Each row comes from the steps of one walk. Every step used is in the known rows, and no mark comes twice. Write the walk behind each row, first mark first.
(in the rows, 128 means zero)
Known rows
rifin, mogas, mive, kisasa, nefeb: [ 82 137 106 183  95 157 163 130  64 122 118  62 120 120 128 166 143 102
 152 167 144 126 173  41 160 143 156 137 166 102  94 153  99 138]
rifin, kisasa, mive, mogas: [ 82 138 169 169 153 153 124 113 128  86 136 209 123 118  81 102 136 187
  93  85  94 130 119 125 123  92 171 111 149 122 136 118 154 150]
votobi, mogas, rifin, kisasa: [192  92 149 138 148 110 126 127 132 140  67 146  79 142 112 138 139 143
 134 106 125 119 117 103  61 117 155 126 154 128 124 104 136 101]
mogas, mive: [106 159 107 106  84 144 121 125 124 129 139 127 141 125 141 108  96  99
 124 156 132 135 136  68 111 100 134 120 131 113 126 131 147 152]
rifin, kisasa: [167 129 132 119 189 152 110 114 126 122 107 117  81 128  65 113 125 137
 111 105 112 118 134 117 116 125 151 132 134 146 142 109 122 134]
bomilet, vazub, kisasa, mive, mogas: [ 39 133 190 183 134 121 149 111 140  74 148 211 136 104 107 108 171 196
 122  79 126 141 112 142 124  84 140  98 107 105 144 142 160 178]
bomilet, vazub, mogas: [114 156  88 104 183 100 154 149 134 116 160 111  97 158 134 109 135 105
  99  98 136 121  96 129 165 127 125  87 115 169 193 147 130 132]
mogas, rifin, kisasa, vazub, bomilet, diti: [231  99 132 136 134  92 100 129 162 174  67  58 119 187 119  82 145 148
 124  88 155 149 146 196  19 137 165 170 103 138 129  94 128 110]
rifin, kisasa, mive: [104 116 136 153 204 162 138 103 113 126 139 157  67 126  80 123 142 152
  99  98 103 126 126 143 179 125 157 113 148 140 129  91 111 133]
nefeb, kisasa: [129 108 140 134 164 140 143 137 129 195 159 118 150 111 106  97 104  94
 114 114  97 103 111 128 150 138 107 146 146 155 150 160 104 123]
mogas, votobi: [129 138 169 129 113 132  90 147 141 140 162 145 139 104 153 120 113 111
 129 123 122 150  97  96 130 145 114 121 125 125 114 119 138 118]
mive, kisasa, vazub, mogas: [150 164  72 101 188 140 125 119 109 101 145 103 122 165 137 189 117  91
 112 142 118  74 134 193 206 143  81  93 122 190 139 125  97 129]
votobi, mogas, rifin, kisasa, diti: [234 118 117 178 168  96  82 126 167 161  67 132  83 171  98 160 104 104
 145 134 120  93 150 142  74 112 143 128 146 151 142 114 117 114]
vazub, mogas, mive, kisasa: [ 91 167  87 114 129 160 158 126  87  96 143  97 131 130 134 178 113  94
 125 161 148 102 149  85 171 119 128  98 133 124 103 123  99 148]
votobi, mogas, mive: [ 94 145 126 142  76 123 113 140 130 114 130 141 154 151 176 121  94 113
 151 171 125 127 117  23  83  93 139 124 140  85 103 139 160 135]
votobi, mogas, mive, kisasa: [ 75 141 131 175 104 155 146 138  95  91 121 104 148 140 159 175 117 120
 167 176 149 111 156  59 122 106 139 112 138  71  65 122 108 137]
nefeb, kisasa, rifin, mogas, votobi: [113 105 135  69  97 107 124 145 153 144 163 133 168  98 138 101 129 143
 126 137 129 169  47 100 175 188 130 168 103 110 136 140 132  81]
vazub, kisasa: [120 120 158 103 149 129 119  91 135 113 138 151  97  74 106 152 156 156
 154 114 139 128 162 158 120 115  80 118  81 130 123 146 134 177]
rifin, mogas, mive, kisasa, vazub: [127 156  76 123 106 150 127 106 109 103 109  83 161 182 144 189 115 107
 143 183 153  97 141 157 192 136 110 106 111 119  95 109 100 132]
rifin, mogas, mive, kisasa: [ 77 145  83 109  87 161 159 112  87 106 125  94 136 133 141 184 126 130
 140 173 175 136 167  91 175 125 149  95 115  77  78 122 103 135]
mive, mogas, votobi: [107 152 199 150  82 128  80 151 150 106 158 190 177 101 144 102 112 142
 120 109 112 152  86  83  93 119 133 121 131 112 120 133 167 130]
nefeb, kisasa, vazub, bomilet: [197 106 135 128 156 127 104 140 150 195 109  85 145 168 146  85 107 101
 133 121 107 101 153 207  95 129  89 179 123 160 131 131 113 116]
votobi, mogas: [106 114 148 161 137 119 108 146 133 118 137 154 123 143 176 133 118 144
 159 136 114 129 148 101  88 107 119 114 135  97 101 144 150 113]
mive, mogas, rifin, kisasa: [186 114 159 123 129 123 126 119 134 124  71 169 101 118  77 112 139 158
 104  84 121 127 123 127  53 104 166 123 151 140 147 109 149 125]
kisasa, vazub, mogas, votobi: [162 165 126 103 140 116  78 140 147 126 165 139 147 150 160 149 102  81
 111 134 107 107  54 121 178 161  86 111 123 183 144 119 133 114]
mogas, rifin: [165  99 128  99 101 113 145 129 126 176 108 156  96 102 155 134 138 120
 122 103 147 151 169 189  86 117 111 100 141 137 129 118 140 112]
nefeb, kisasa, rifin: [117  91 131  83 165 124 159 152 144 138 161 109 158  77  91  49 127 142
 122 122  92 136 101 172 137 160 109 209 123 142 177 153 115 108]
nefeb, kisasa, mive, mogas, rifin: [115  93 168 154  95 113 167 129 131 173 123 215 146  97 135 114 141 147
  99  81 116 133 120 168 100 104 135 108 168 133 139 133 147 118]
nefeb, kisasa, vazub: [170 125 121 144 167 134 113 124 142 174 136 103 172 164 116 120  98  81
 121 136  89  70  99 187 170 146  78 148 135 182 152 139 102 123]
vazub, bomilet: [159 111 136 103 138 135 105 143 136 164 120 110  95 125 158  81 123 139
 134 105 134 157 211 185  58 108 117 149 116 120 112 127 137 124]
mive, kisasa, rifin, mogas, votobi: [ 98 118 130  77  94 124 127 140 131 100 152 122 149  98 146 138 145 163
 140 147 155 179  93 121 179 180 135 144  94  86 106 119 122  89]

Write each row's walk
[102 124 142 216 151 164 155 143  66 124 127  64 100 101 114 154 153 102
 154 134 121 115 199 105 146 144 130 141 175 129 101 149  87 141]
mive, kisasa, nefeb
[ 90 138  65  33  59 122 143 119 133 103 135 122 149 119 140 100 118 151
 124 172 153 173 115  88 142 133 152 149  99  85 137 138 157 120]
kisasa, rifin, mogas, mive
[ 73 143 203 171  97 136  97 141 142 107 172 213 165 100 146 109 123 154
 111 103 105 153  75  92 132 121 140 111 140 110 114 119 162 132]
kisasa, mive, mogas, votobi
[167 186  67  82 134 131 106 113 131 107 121 111 137 179 115 137  87  74
  98 162 110  79  72  68 156 120 125 122 135 180 160 118 136 147]
rifin, kisasa, vazub, mogas, mive
[ 96 151  68  64  56 132 130 110 122 133 133 131 139 140 152 135 105 126
 120 167 159 157 130  64 147 117 152 104 110  91 118 140 153 130]
rifin, mogas, mive
[ 84 127 111  93 120 148 166 144 111  64 137  86 149  86 111 101 138 153
 145 161 137 147 146 147 137 140 132 179 113  92 123 117 110 130]
mogas, mive, kisasa, rifin
[ 74  99 143 166 184 151 164 122 117 187 179 158 124 112 113 111 125 119
 101 104  91 113 109 151 206 136 120 124 158 148 136 132  99 125]
nefeb, kisasa, mive
[ 83 133 144 234 106 151 151 151  71 109 115  71 128 126 144 159 137  93
 172 168 122 107 166  17 119 127 147 149 184  98  85 152 105 141]
votobi, mogas, mive, kisasa, nefeb
[ 51 131 188 161 129 139 128  98 134  80 155 230 135  82 108 128 155 198
 120  91 112 137 139 150 124  86 126 102 115 112 124 141 163 178]
vazub, kisasa, mive, mogas
[ 97  98  92  18 117 106 146  96 142  88 138 139 110  80 114 130 173 208
 143 136 160 182 140 182 162 156 115 151  55  96 141 152 144 122]
vazub, kisasa, rifin, mogas
[152  84 147 137  94  93 137 144 134 160  98 171 109 128 190 148 138 136
 151 118 140 142 153 141  55 109 115 105 149 108 107 129 152  94]
votobi, mogas, rifin
[ 53 138 165 167 126 149 128 120 126  97 162 220 142 107 124 105 132 180
 100  92 100 145 143 151 126  89 146  97 143 114 129 134 163 150]
kisasa, mive, mogas
[202 125  85  72 128  96 135 121 131 161 111 148 106 146 162 164 127  91
 103 114 132 106 125 210 135 133  83  91 139 196 159 119 134 107]
kisasa, vazub, mogas, rifin
[ 94 126  73  44  69 119 156 125 135 132 141 113 172 119 127  92 110 133
 120 170 139 154  85  72 156 143 150 168 109  98 146 152 141 114]
nefeb, kisasa, rifin, mogas, mive
[186 117 127 139 135 105  91 136 161 162 109  55 138 184 141  74 133 145
 132 101 149 155 168 203  45 134 146 164  90 128 124 115 133 122]
kisasa, vazub, bomilet, diti
[182 130 110 176 182 120  95 135 164 206 141 111 139 146  93 129  76  65
 130 140  98  79 144 161 144 129 104 143 140 174 164 157  92 130]
nefeb, kisasa, diti
[175 118  94  64 124 100 150 129 125 167 125 161  86 112 160 152 134 104
 100 101 138 132 142 177 116 126 102  85 143 174 154 131 138 108]
vazub, mogas, rifin
[156 123 144 189 176 150 124 132  94 134 104  79  74 118  66 109 144 108
 129 113  93 113 144  63 113 142 157 166 181 159 145 141 114 139]
rifin, kisasa, nefeb
[ 76 118 123 115 115 136 162 153 118  54 131  97 156 100 134 109 138 161
 164 171 134 141 135 116 117 134 134 181 118  75 109 123 119 120]
votobi, mogas, mive, kisasa, rifin
[203 102 135 106 154 127 132 115 126 153  74 133  72 121  84 126 140 133
 111  94 130 126 132 140  85 124 151 124 147 151 141  97 126 116]
mogas, rifin, kisasa
[167 131 121 155 109 118 110 134 143 144  98  34 157 191 144  97 131 132
 142 130 165 142 165 161  54 130 159 163  95 106  99 105 115 130]
mogas, mive, kisasa, vazub, bomilet, diti
[117 130 131  88  86 119  98 130 138 144 156 150 136 119 163 144 124 137
 125 134 149 173  92  94 166 161 131 105 104 103 105 129 143  96]
rifin, mogas, votobi
[230 120 118 122 158 123 106 108 140 140  69 114 108 171  98 142 126 111
 119 121 116  89 115 197 120 135 111 128 136 177 147  89 118 117]
mogas, rifin, kisasa, vazub
[135 161 101 150 122 159 121 116 109 101 113  80 162 172 136 172 108  91
 144 176 135  83 146 161 168 126 101 117 123 132  99 103  96 146]
mogas, mive, kisasa, vazub
[141 180  71 182 157 118 128 139 138 120 121  74 125 183 114 175  98  64
 140 167 152  82 148 117 163 113 137 102 123 140 145 129  84 151]
bomilet, vazub, mogas, mive, kisasa, diti
[108 112 145  53  90 103 112 121 155 101 151 150 140  79 139 130 156 176
 146 138 151 182  73 115 160 174 116 153  71  97 122 134 147 109]
vazub, kisasa, rifin, mogas, votobi
[ 98 100 180 161  93  90 172 119 141 124 106 211 120 100 135 123 184 177
 122  70 151 150 118 173  85  89 135  91 126 113 147 127 160 147]
bomilet, vazub, kisasa, mive, mogas, rifin
[102 117 170 208 150 108 155 130 114 117 119  83  89  99  98 117 190 122
 165 106 131 125 136  85 119 132 117 150 129 135 157 171 121 176]
bomilet, vazub, kisasa, nefeb
[149 164 130 122 147 129  94 140 129 112 159 122 150 149 158 178 111  82
 120 142 119  97  68 125 195 165  90 106 125 170 121 111 108 115]
mive, kisasa, vazub, mogas, votobi
